Each row was made from one small tree. Brackets hold a mark, then the marks that hang from it, in alphabetical order. Every link used is in the known rows. Write each row's tree.
Known rows:
[nureg gegin [piti dotiz gogir]]: [ 2.98 -1.90 -2.33  2.14  0.73 -3.51  2.49 -4.86  1.42 -6.72  3.91 -0.45
  1.33 -0.09  0.91 -3.00  1.31 -2.63  2.47 -0.91 -2.31  6.26 -4.02]
[gogir piti [roto gegin]]: [ 0.56  1.50 -0.98  0.66  0.82  1.68 -0.51 -6.21  4.57  0.56 -2.82 -1.40
 -1.54 -1.01 -0.75  0.46  0.76  0.69  0.18 -0.35  0.47  1.30  0.82]
[roto [gegin [guva kivav] [nureg piti]]]: [ 4.38  0.94 -0.23 -3.15  5.33 -0.24  0.85 -3.43  1.68  3.49  3.81  0.63
 -0.99  0.50 -1.88 -0.10  1.35 -4.79 -3.21 -2.17 -1.18  1.25 -7.05]
[gegin nureg roto]: [ 4.22  1.21  2.37 -2.91  1.05 -1.09 -0.40  1.61 -3.56  3.65  3.40  2.09
 -0.82  1.58  1.95 -0.82  1.00 -2.69 -1.24 -2.72  1.32 -0.03 -0.09]
[nureg [gegin [roto gogir]] [piti dotiz]]: [ 6.11 -1.10 -1.89 -1.74  2.02 -4.22  2.06 -3.95  0.93 -3.66  4.30  0.77
 -1.52  0.71  2.82 -3.86  1.71 -2.97  3.07 -0.38  1.10  5.53 -2.90]
[nureg [piti gogir]]: [ 0.25 -1.27 -0.24  1.01  0.69 -2.21  0.89 -2.00  1.32 -2.39  3.58  0.03
  1.51 -0.02  0.34 -1.99  2.17 -2.25  0.47 -1.81 -2.16  3.38 -2.77]
[guva gegin [kivav [gogir roto]]]: [ 2.03  5.57 -2.72 -1.80 -0.12  5.01  2.04 -5.26  5.07  3.39 -0.58  1.87
 -0.58  0.82  0.39  3.56  1.23  0.55 -3.14  0.83  2.46  3.50 -4.68]
[roto [gegin [nureg piti]]]: [ 2.49 -0.98 -0.02 -0.40  3.40 -0.58 -0.40 -4.00  1.27 -0.93  2.97 -0.84
 -0.25  0.03 -0.04 -1.68  1.51 -4.27 -2.43 -0.91 -0.31  2.99 -3.70]
[gegin guva nureg [roto [gogir piti]]]: [ 5.53  2.27  4.90 -4.20  3.02 -1.46  1.41  0.30 -3.07  7.90  3.34  2.91
 -4.05  1.99  2.81 -1.88  2.57 -2.91  1.99 -5.37  2.65 -1.69 -1.44]
[guva [gegin [nureg [piti dotiz]] roto] kivav]: [ 6.52  3.18 -2.87 -4.36  3.18  2.03  0.05 -3.07 -1.05 -0.26  4.73  1.44
 -0.16  2.55  0.36 -0.25  2.88 -5.60 -2.14 -0.26 -0.89  2.79 -5.40]
[piti dotiz [gogir roto] nureg]: [ 3.62  1.35 -2.00  0.58 -2.56  1.01  0.78 -4.19  0.01 -3.92  0.21  0.76
  1.96  1.73  1.10 -1.35  1.99  0.52  1.84 -2.71 -3.82  5.67 -0.16]
[roto [gegin guva [nureg piti]] gogir]: [ 4.15 -0.74  2.53 -2.44  5.06 -1.71  0.77 -3.21  1.18  2.84  3.29  0.95
 -2.42  0.60  0.36 -3.17  2.22 -4.73 -0.40 -3.32  1.30  2.58 -6.02]
[piti dotiz gogir [nureg [gegin guva roto]]]: [ 6.45 -1.14 -0.28 -1.03  0.68 -3.91  2.53 -1.96 -1.92 -0.94  4.33  2.54
  1.03  2.97  1.34 -2.47  1.16 -1.99  1.90 -5.36 -2.10  4.00 -3.86]
[guva gegin [kivav gogir]]: [ 0.71  3.40 -2.01 -1.22  0.53  4.32  2.69 -3.41  3.01  2.67  0.39  1.64
 -0.60  0.59 -0.03  3.54  1.45 -0.37 -3.01  1.36  1.75  1.62 -6.82]
[guva gegin [kivav [gogir piti]]]: [ 0.24  4.07 -2.02 -0.33  0.60  5.09  3.15 -5.40  3.69  3.42  0.20  0.72
 -1.90  0.37  0.38  4.09  2.30 -0.14 -1.70  1.65  1.55  0.35 -5.87]
[gogir piti]: [-0.38  0.81 -0.03  0.74  0.08  0.83  0.27 -2.04  0.54  0.67 -0.34 -0.95
 -1.28 -0.38  0.40  0.41  0.95  0.41  1.27  0.26 -0.18 -1.43  0.98]
[kivav [gogir [piti nureg] [roto gegin]] guva]: [ 3.31  0.87 -1.40 -0.17 -2.19  2.35  1.91 -7.24  4.19  1.36 -0.73 -0.06
 -2.76  0.62  2.31  0.62  3.31  0.19 -2.34 -1.55  2.25  7.29 -3.76]
[guva [gegin [roto [gogir [piti nureg]]]] kivav]: [ 3.14  3.06 -2.91 -2.77  1.93  5.22  1.87 -5.59  1.92  4.99  1.29  3.14
 -1.99  2.54  0.81  2.71  3.15 -0.46  0.40 -0.27 -1.09 -0.05 -4.88]
[dotiz piti]: [ 0.42  1.75 -1.12 -0.49 -1.23  1.43 -1.95 -0.28 -0.33  0.17  1.91  1.03
  2.10 -1.54 -0.90 -1.09  2.11 -1.26  0.06  1.12 -0.84 -1.35 -1.37]
[dotiz [piti gogir [nureg gegin]]]: [ 1.93 -0.13 -2.69  2.31 -1.75  1.04  0.62 -4.65  0.70 -1.56  4.64  2.96
  4.32 -0.52  0.02 -1.27  2.13 -0.82  0.61 -0.93 -3.72  2.47 -5.29]
[gogir [piti nureg] [roto gegin]]: [ 1.53  1.14 -2.47  0.88  0.56  2.92 -0.59 -7.76  4.47 -0.04 -1.87 -0.78
 -0.83  0.55 -0.12  0.77  1.33  1.05 -0.31 -0.83 -1.70  2.32  0.38]
[gogir [piti nureg]]: [ 0.44  0.45 -1.50  0.86 -0.22  2.05  0.34 -3.73  0.58  0.17  0.69 -0.43
 -0.38  1.02  1.16  0.57  1.37  0.71  0.80 -0.08 -2.38 -0.37  0.64]
[kivav guva]: [ 1.37 -1.46  0.45 -1.16 -1.68  0.21  0.43  1.47 -0.97  0.79  0.19  0.60
 -1.18  0.45  0.52 -0.49  0.68 -0.98 -0.96 -0.56  1.42  2.53 -2.04]

Which tree is each row?
[ 3.27  1.61 -2.87 -0.55  2.45  1.72  2.93 -5.75  2.61  3.95  2.41  1.21
 -1.12  1.39 -0.30  2.30 -0.23  0.34  0.19 -0.81 -2.59 -0.57 -4.22]
[gogir [piti [nureg [gegin [guva kivav]]]]]
[ 3.21 -0.15 -2.45  1.00 -1.19  1.19  0.51 -6.14  1.79 -4.75 -1.27  0.09
  1.56  0.89 -0.57 -1.06  2.50 -0.09  0.78 -2.70 -3.71  6.60 -2.01]
[piti dotiz [gogir [roto gegin]] nureg]
[ 2.30  2.86 -2.19  0.32 -2.97  2.68 -1.36 -4.03  1.22  0.05  2.55  2.82
  4.30 -0.02  0.08 -1.30  3.40 -0.36  0.32 -2.08 -3.73  2.87 -1.78]
[dotiz [piti [gogir roto] nureg]]
[ 3.10  2.59 -0.08 -0.18  1.58  2.31 -0.34 -5.39  2.37  0.52  3.46  1.76
  1.51  1.80  0.90 -1.42  2.55 -3.67 -1.56 -3.12 -0.39  4.87 -3.71]
[guva [gegin [nureg [piti [gogir roto]]]]]
[ 2.10  0.55 -2.54  0.68 -0.94  1.87  0.53 -4.15 -0.98 -3.67 -0.03 -1.46
 -0.58  1.16  1.21 -0.39  2.14  0.15  2.41  0.34 -3.11  1.18  0.81]
[gogir [piti dotiz nureg]]
[ 3.30  1.12 -1.83  0.09 -0.69 -1.90  0.40 -4.15  1.95 -5.31  1.83 -0.63
  1.32  0.19  1.02 -3.09  2.61 -1.90  1.94 -2.09 -2.29  6.57 -0.58]
[nureg [piti dotiz [gogir roto]]]
[ 7.17  0.98 -2.98 -3.98  4.01 -4.03  2.16 -2.99  1.04 -0.16  5.11  1.04
 -0.84  1.48  0.05 -1.52  0.53 -3.96  0.21 -1.35 -0.65  3.02 -5.01]
[nureg [gegin [guva kivav] roto] [piti dotiz]]
[ 4.13  1.79  2.40 -3.07  2.23  2.14  0.30 -0.87 -1.85  4.86  2.18  3.78
 -1.75  2.37  1.84 -0.55  2.22 -3.13 -0.24 -2.58  3.20  0.71 -3.58]
[guva [gegin nureg [roto gogir]]]
[ 5.16 -1.48 -1.73  0.55 -0.63 -2.53  2.52 -3.25 -1.84 -3.63  3.81  2.14
  1.48  2.11  1.87 -1.50  1.50 -1.04  2.04 -3.06 -2.79  5.22 -3.08]
[piti dotiz gogir [nureg [gegin roto]]]
[ 1.79  2.00 -0.24  0.47 -1.36 -0.16  2.83 -3.22 -0.18 -2.49  0.01 -1.61
 -2.31 -0.43  2.58 -0.31  2.71 -0.03  1.89  0.35  1.39  2.50 -0.94]
[kivav [gogir [piti dotiz]]]
[ 2.81  1.67 -1.83  0.68 -1.94  1.14  2.89 -4.95 -0.25 -3.00  0.97 -1.08
 -1.33  1.04  3.23 -0.01  3.37  0.41  1.52  0.12 -0.91  3.48 -1.37]
[kivav [gogir [piti dotiz nureg]]]
[ 2.73  3.44 -1.57 -3.09  1.01  2.46  2.32 -1.84  1.73  4.48  1.93  2.71
 -0.95  1.60  0.68  3.26  2.03 -1.31 -3.20 -0.14  2.68  1.54 -6.29]
[guva [gegin roto] [kivav gogir]]
[ 3.51  3.67 -1.66 -2.03  2.71  3.61  2.37 -5.11  2.45  2.35  4.84  1.61
 -0.55  1.29  1.39  1.64  2.86 -3.98 -4.35  0.70  1.50  3.60 -8.48]
[guva [gegin [nureg piti]] [kivav gogir]]
[ 3.95  0.22 -2.12  0.37 -1.37 -0.91  0.39 -3.23 -0.45  0.33  6.15  3.93
  3.99  0.58  0.80 -1.55  2.64 -2.00  0.35 -2.47 -2.78  2.62 -4.77]
[dotiz [piti gogir [nureg [gegin roto]]]]
[ 2.17 -1.22 -1.27  0.85  0.10 -2.52  1.14 -2.53 -0.27 -6.03  2.95 -0.82
  1.32  0.11  0.63 -3.05  2.93 -2.74  1.98 -1.49 -2.99  4.82 -2.54]
[nureg [piti dotiz gogir]]
[ 3.79  1.83 -3.09 -0.34  0.06  1.36  1.86 -4.14  1.05  3.10  5.35  4.29
  3.62  0.23 -1.66  0.35  1.90 -1.57 -0.23 -2.03 -4.46  0.94 -8.64]
[dotiz [piti gogir [nureg [gegin [guva kivav]]]]]
[ 4.50  2.18 -4.17  1.25 -0.89  1.66  1.45 -8.46  2.79 -3.62 -0.33 -0.80
 -0.66  1.04  1.89 -0.28  0.33  1.20  2.69  0.38 -1.97  4.08  1.34]
[gogir [piti dotiz [nureg gegin]] roto]
[ 5.50  1.50  0.09 -4.28  3.30 -2.05  3.41 -1.35  1.15  6.52  2.95  3.99
 -2.58  1.23  0.68  0.33 -0.26 -1.09  1.04 -2.55  1.81  0.58 -5.43]
[nureg [gegin [guva kivav] [roto gogir]]]
[ 5.33 -0.90 -2.93 -1.22  1.86 -4.54  0.82 -3.44  0.74 -4.69  4.37 -0.41
 -0.09  0.81  1.64 -3.12  0.82 -3.20  1.24  0.01  0.16  4.83 -1.66]
[nureg [gegin roto] [piti dotiz]]
[ 1.65  0.99 -0.86  0.31  0.03 -1.56  0.06 -3.95  3.38 -1.55  2.49  0.20
  1.41  0.16  0.95 -2.18  1.91 -1.40  0.42 -2.45 -1.64  5.12 -0.73]
[nureg [piti [gogir roto]]]
[ 2.09  0.70  0.61 -2.29  1.64  1.40  0.11 -0.97  0.63  3.15  0.38  2.87
 -1.34  1.77  0.84 -0.30  1.70 -1.37  0.76 -1.09  2.74  0.58 -2.80]
[guva [gegin [roto gogir]]]
[ 4.67  3.35  1.38 -2.39 -1.46  4.11  1.44 -2.75  0.94  4.36  0.98  2.63
 -1.95  1.73  3.04  0.57  2.44 -2.29 -4.11 -2.09  5.54  6.62 -5.19]
[kivav [gogir roto] [guva [gegin nureg]]]
[ 3.24  1.60 -0.27 -1.76  1.05  1.72  0.75 -3.37 -0.35  0.06 -0.69  1.06
 -3.08  1.35  1.37 -0.72  3.39 -1.63  3.47 -0.58  1.76  0.73 -1.68]
[guva [gegin [roto [gogir [piti dotiz]]]]]
[ 6.12  2.98 -3.54 -3.65  1.46  0.49  0.40 -2.70  0.35  5.25  5.98  4.32
  2.11  1.07 -0.76  0.31  1.35 -2.28 -1.33 -1.35 -2.16 -0.64 -6.13]
[dotiz [piti [nureg [gegin [guva kivav] roto]]]]
[ 4.85  1.30  0.93 -2.66  4.35 -1.08 -1.12 -4.55  3.00  2.56  2.19  0.03
 -0.89  0.90 -0.15 -2.63  1.03 -4.17 -2.35 -3.57  0.98  3.37 -2.62]
[gogir [roto [gegin guva [nureg piti]]]]
[ 4.69  5.70 -4.36 -1.50 -1.84  3.85  3.18 -7.71  2.63 -0.37  0.28  0.03
 -1.47  1.01  2.54  2.26  3.09  1.33  0.42  0.45 -1.63  4.67 -1.72]
[guva [kivav [gogir [piti dotiz nureg] roto]]]
[ 5.51 -0.49 -0.95 -0.91 -1.67 -1.10  4.09 -4.21  0.72  2.51  4.28  1.89
 -2.70  1.86  4.76  0.08  2.29 -0.90 -1.08 -1.81  3.15  6.05 -4.74]
[kivav [gogir [piti [nureg [gegin roto]]]] guva]
[ 4.74  0.82  2.98 -1.69  3.20  0.16  1.69 -3.91 -1.37  1.73 -0.31  0.38
 -4.18  0.25  0.60 -2.11  2.95 -2.99  2.82 -3.14  0.89  0.78 -3.68]
[roto [gegin guva nureg] [gogir [piti dotiz]]]
[ 2.60  3.82 -1.93 -0.87 -0.93  1.55  3.80 -4.21  0.66 -0.67  0.45 -0.78
 -2.35 -0.41  1.54  2.11  2.90  0.11  0.95  1.41 -0.12  1.99 -3.19]
[guva [kivav [gogir [piti dotiz]]]]
[ 2.68  2.81 -1.31 -2.83  2.67  1.30  0.18 -3.64  4.24  4.60 -1.73  0.94
 -1.12  0.16 -2.77  1.67 -0.28 -0.06 -2.14 -1.66 -0.05  1.03 -3.19]
[gogir [roto [gegin [guva kivav]]]]
[ 3.93 -1.78 -0.66  0.73  2.14 -4.81  2.64 -3.75  1.11 -4.11  4.14  0.05
  0.70  0.60  0.27 -3.87  0.93 -3.50  2.47 -2.98 -1.60  4.89 -4.96]
[nureg [gegin guva] [piti dotiz gogir]]
[ 2.30  0.00 -0.52 -0.15 -2.79  1.58  2.92 -3.05  0.39  1.48  1.89  0.43
 -2.48  1.05  3.56  0.53  3.20 -0.11 -1.22 -0.91  1.30  4.66 -3.80]
[kivav [gogir [piti nureg]] guva]
